Known rows, with every step that occurs:
S/A/M/W: [ 0.09  0.14  0.32  0.23  0.02  0.12 -0.09  0.14 -0.03  0.09 -0.01  0.02
  0.26  0.13 -0.04  0.21 -0.10  0.27]
M/W/S/A: [ 0.10  0.08  0.02  0.02 -0.01  0.23  0.04  0.12  0.09  0.04 -0.15 -0.03
  0.03 -0.15 -0.01  0.03  0.03  0.03]
S/A/M/R: [-0.10  0.28  0.23  0.16  0.03  0.05 -0.14 -0.02  0.16 -0.04 -0.17 -0.04
 -0.10  0.06 -0.05 -0.02 -0.10  0.28]
R/S/A/M: [ 0.08  0.01  0.27  0.05  0.14 -0.30 -0.10  0.07  0.33  0.12  0.06  0.06
  0.18 -0.04 -0.01 -0.11 -0.06  0.14]
M/W/S: [ 0.03 -0.08 -0.28  0.07  0.01  0.27  0.10  0.02 -0.15 -0.04  0.01  0.04
  0.17 -0.10  0.29  0.11 -0.05 -0.01]
T/W/S/A/M/R: [-0.14  0.37  0.08  0.12  0.04  0.01 -0.15 -0.05  0.13 -0.05 -0.23 -0.04
 -0.10  0.06  0.05  0.04 -0.12  0.37]
T/A/M/R/L: [-0.02  0.07 -0.04  0.01 -0.04  0.21  0.02 -0.27 -0.10 -0.08  0.14  0.04
 -0.22 -0.06  0.14  0.00 -0.02 -0.28]
W/S/A/M/R/L: [ 0.02 -0.02 -0.13 -0.08 -0.06  0.08  0.05 -0.24 -0.11 -0.13  0.05 -0.01
 -0.20 -0.11  0.18 -0.07  0.00 -0.25]
R/S/A/L/W: [-0.04 -0.15 -0.04 -0.08 -0.06 -0.22  0.01  0.10 -0.21  0.04  0.10 -0.01
  0.03  0.24 -0.27  0.06  0.08 -0.05]
W/S/A: [ 0.10  0.01  0.04 -0.05  0.03  0.13  0.04  0.09  0.22  0.04 -0.12 -0.02
  0.00 -0.22 -0.01 -0.10  0.06 -0.05]
M/R/S/A/L/W: [-0.10 -0.06 -0.11 -0.07 -0.09 -0.17 -0.01  0.06 -0.24  0.00  0.03 -0.04
 -0.07  0.27 -0.28  0.07  0.06  0.00]
M/R/L/W: [-0.19 -0.06 -0.09  0.04 -0.10  0.03 -0.02 -0.03 -0.37 -0.16  0.18 -0.02
 -0.01  0.20 -0.08  0.11  0.04  0.19]
M/R/L/W/S/A: [-0.02  0.03 -0.08 -0.10 -0.07  0.10  0.04  0.01  0.00 -0.05 -0.10 -0.07
 -0.11 -0.07 -0.03 -0.05  0.07  0.10]
R/L/W: [-0.11 -0.18 -0.01  0.01 -0.06 -0.03  0.00  0.02 -0.32 -0.09  0.29  0.02
  0.13  0.17 -0.07  0.09  0.07  0.11]
L/W/S/A/M/R: [-0.15  0.20  0.11  0.08  0.00  0.00 -0.13 -0.04  0.07 -0.07 -0.16 -0.06
 -0.08  0.13  0.02 -0.01 -0.09  0.41]
L/W/S/A: [ 0.02  0.00  0.04 -0.07  0.00  0.06  0.00  0.12  0.11  0.02 -0.08 -0.04
  0.05 -0.07 -0.07 -0.06  0.07  0.16]
S/A: [ 0.08  0.12  0.29  0.09  0.04  0.12 -0.03  0.17  0.24  0.07 -0.08 -0.01
  0.01 -0.13 -0.23 -0.04  0.05  0.00]
M/W/S/A/L: [ 0.23 -0.15 -0.10 -0.15 -0.08  0.08  0.12 -0.02 -0.11  0.08 -0.07 -0.03
 -0.12 -0.01 -0.07  0.02  0.07 -0.64]
W/S: [ 0.02 -0.17 -0.23 -0.02  0.08  0.13  0.09 -0.01  0.05 -0.05  0.05  0.05
  0.13 -0.20  0.29 -0.08 -0.01 -0.13]
T/R/L: [-0.05 -0.17 -0.17  0.15 -0.05  0.14  0.26 -0.14 -0.20 -0.04  0.23  0.11
 -0.20 -0.20  0.02  0.09 -0.01 -0.56]

Rows:
[ 0.10 -0.11  0.25 -0.08  0.06 -0.20 -0.09 -0.03  0.15  0.06  0.08  0.00
  0.18  0.03  0.11 -0.09 -0.01  0.15] | R/L/W/S/A/M
[ 0.04 -0.06 -0.03 -0.12 -0.04  0.05  0.05  0.05  0.03  0.00 -0.03 -0.04
 -0.01 -0.10 -0.03 -0.06  0.10  0.04] | R/L/W/S/A
[ 0.02  0.02 -0.01 -0.01 -0.06  0.07  0.02 -0.20 -0.09 -0.12  0.07  0.00
 -0.20 -0.06  0.07 -0.04  0.00 -0.23] | S/A/M/R/L
[-0.09  0.23  0.11  0.10  0.03  0.06 -0.11 -0.07  0.15 -0.06 -0.19 -0.05
 -0.10  0.02  0.06 -0.05 -0.10  0.25] | W/S/A/M/R
[-0.14 -0.02  0.06  0.00 -0.09 -0.06 -0.06 -0.04 -0.26 -0.10  0.14 -0.04
  0.00  0.23 -0.11  0.07  0.03  0.28] | S/A/M/R/L/W
[ 0.02  0.23  0.00  0.00  0.05  0.08 -0.01  0.10  0.19  0.05 -0.18  0.00
  0.00 -0.17 -0.02  0.01  0.02  0.11] | T/W/S/A
[ 0.05 -0.10 -0.15  0.05  0.05  0.14  0.03 -0.01 -0.08  0.00  0.03  0.04
  0.25 -0.03  0.35  0.09 -0.09  0.08] | A/M/W/S
[-0.05  0.22 -0.10  0.07  0.03 -0.04  0.03  0.11  0.21  0.00 -0.15  0.00
 -0.18 -0.19 -0.19 -0.06  0.01  0.04] | M/R/S/A
[-0.10 -0.21 -0.30 -0.13 -0.02 -0.02  0.04 -0.14 -0.21 -0.13  0.12  0.00
  0.07  0.05  0.30 -0.02  0.00  0.11] | A/M/R/L/W/S
[-0.01 -0.13  0.11 -0.06 -0.08 -0.10 -0.03  0.11 -0.22  0.03  0.09 -0.04
  0.06  0.28 -0.30  0.08  0.09 -0.03] | S/A/L/W
[ 0.12 -0.04  0.32 -0.01  0.12 -0.15 -0.11  0.02  0.31  0.10 -0.01  0.02
  0.20 -0.04  0.11 -0.12 -0.04  0.14] | W/S/A/M
[ 0.18 -0.05 -0.11 -0.17 -0.04 -0.02  0.08 -0.03 -0.04  0.09 -0.10 -0.02
 -0.14 -0.02 -0.08  0.01  0.06 -0.58] | T/W/S/A/L
[-0.02 -0.30 -0.30 -0.15 -0.02 -0.03  0.08 -0.03 -0.21 -0.04  0.10  0.00
  0.12  0.08  0.17  0.00  0.04 -0.12] | A/L/W/S
[ 0.23 -0.19 -0.08 -0.20 -0.05  0.01  0.12 -0.05 -0.02  0.08 -0.06 -0.03
 -0.14 -0.06 -0.07 -0.07  0.09 -0.70] | W/S/A/L
[ 0.07  0.10  0.29  0.02  0.13 -0.19 -0.14  0.03  0.29  0.12 -0.05  0.03
  0.20  0.00  0.11 -0.04 -0.07  0.27] | T/W/S/A/M
[-0.18  0.20 -0.29  0.13  0.11 -0.10 -0.01 -0.06  0.15 -0.01  0.04  0.11
 -0.12 -0.09  0.08 -0.04 -0.11  0.06] | T/A/M/R/S
[ 0.01  0.02  0.25  0.13  0.13 -0.29 -0.03  0.06  0.31  0.14  0.04  0.08
  0.08 -0.06 -0.05 -0.06 -0.09  0.10] | T/R/S/A/M
[-0.11 -0.14 -0.08  0.00 -0.08 -0.19  0.08  0.09 -0.23  0.06  0.09  0.00
 -0.06  0.22 -0.31  0.11  0.05 -0.10] | T/R/S/A/L/W
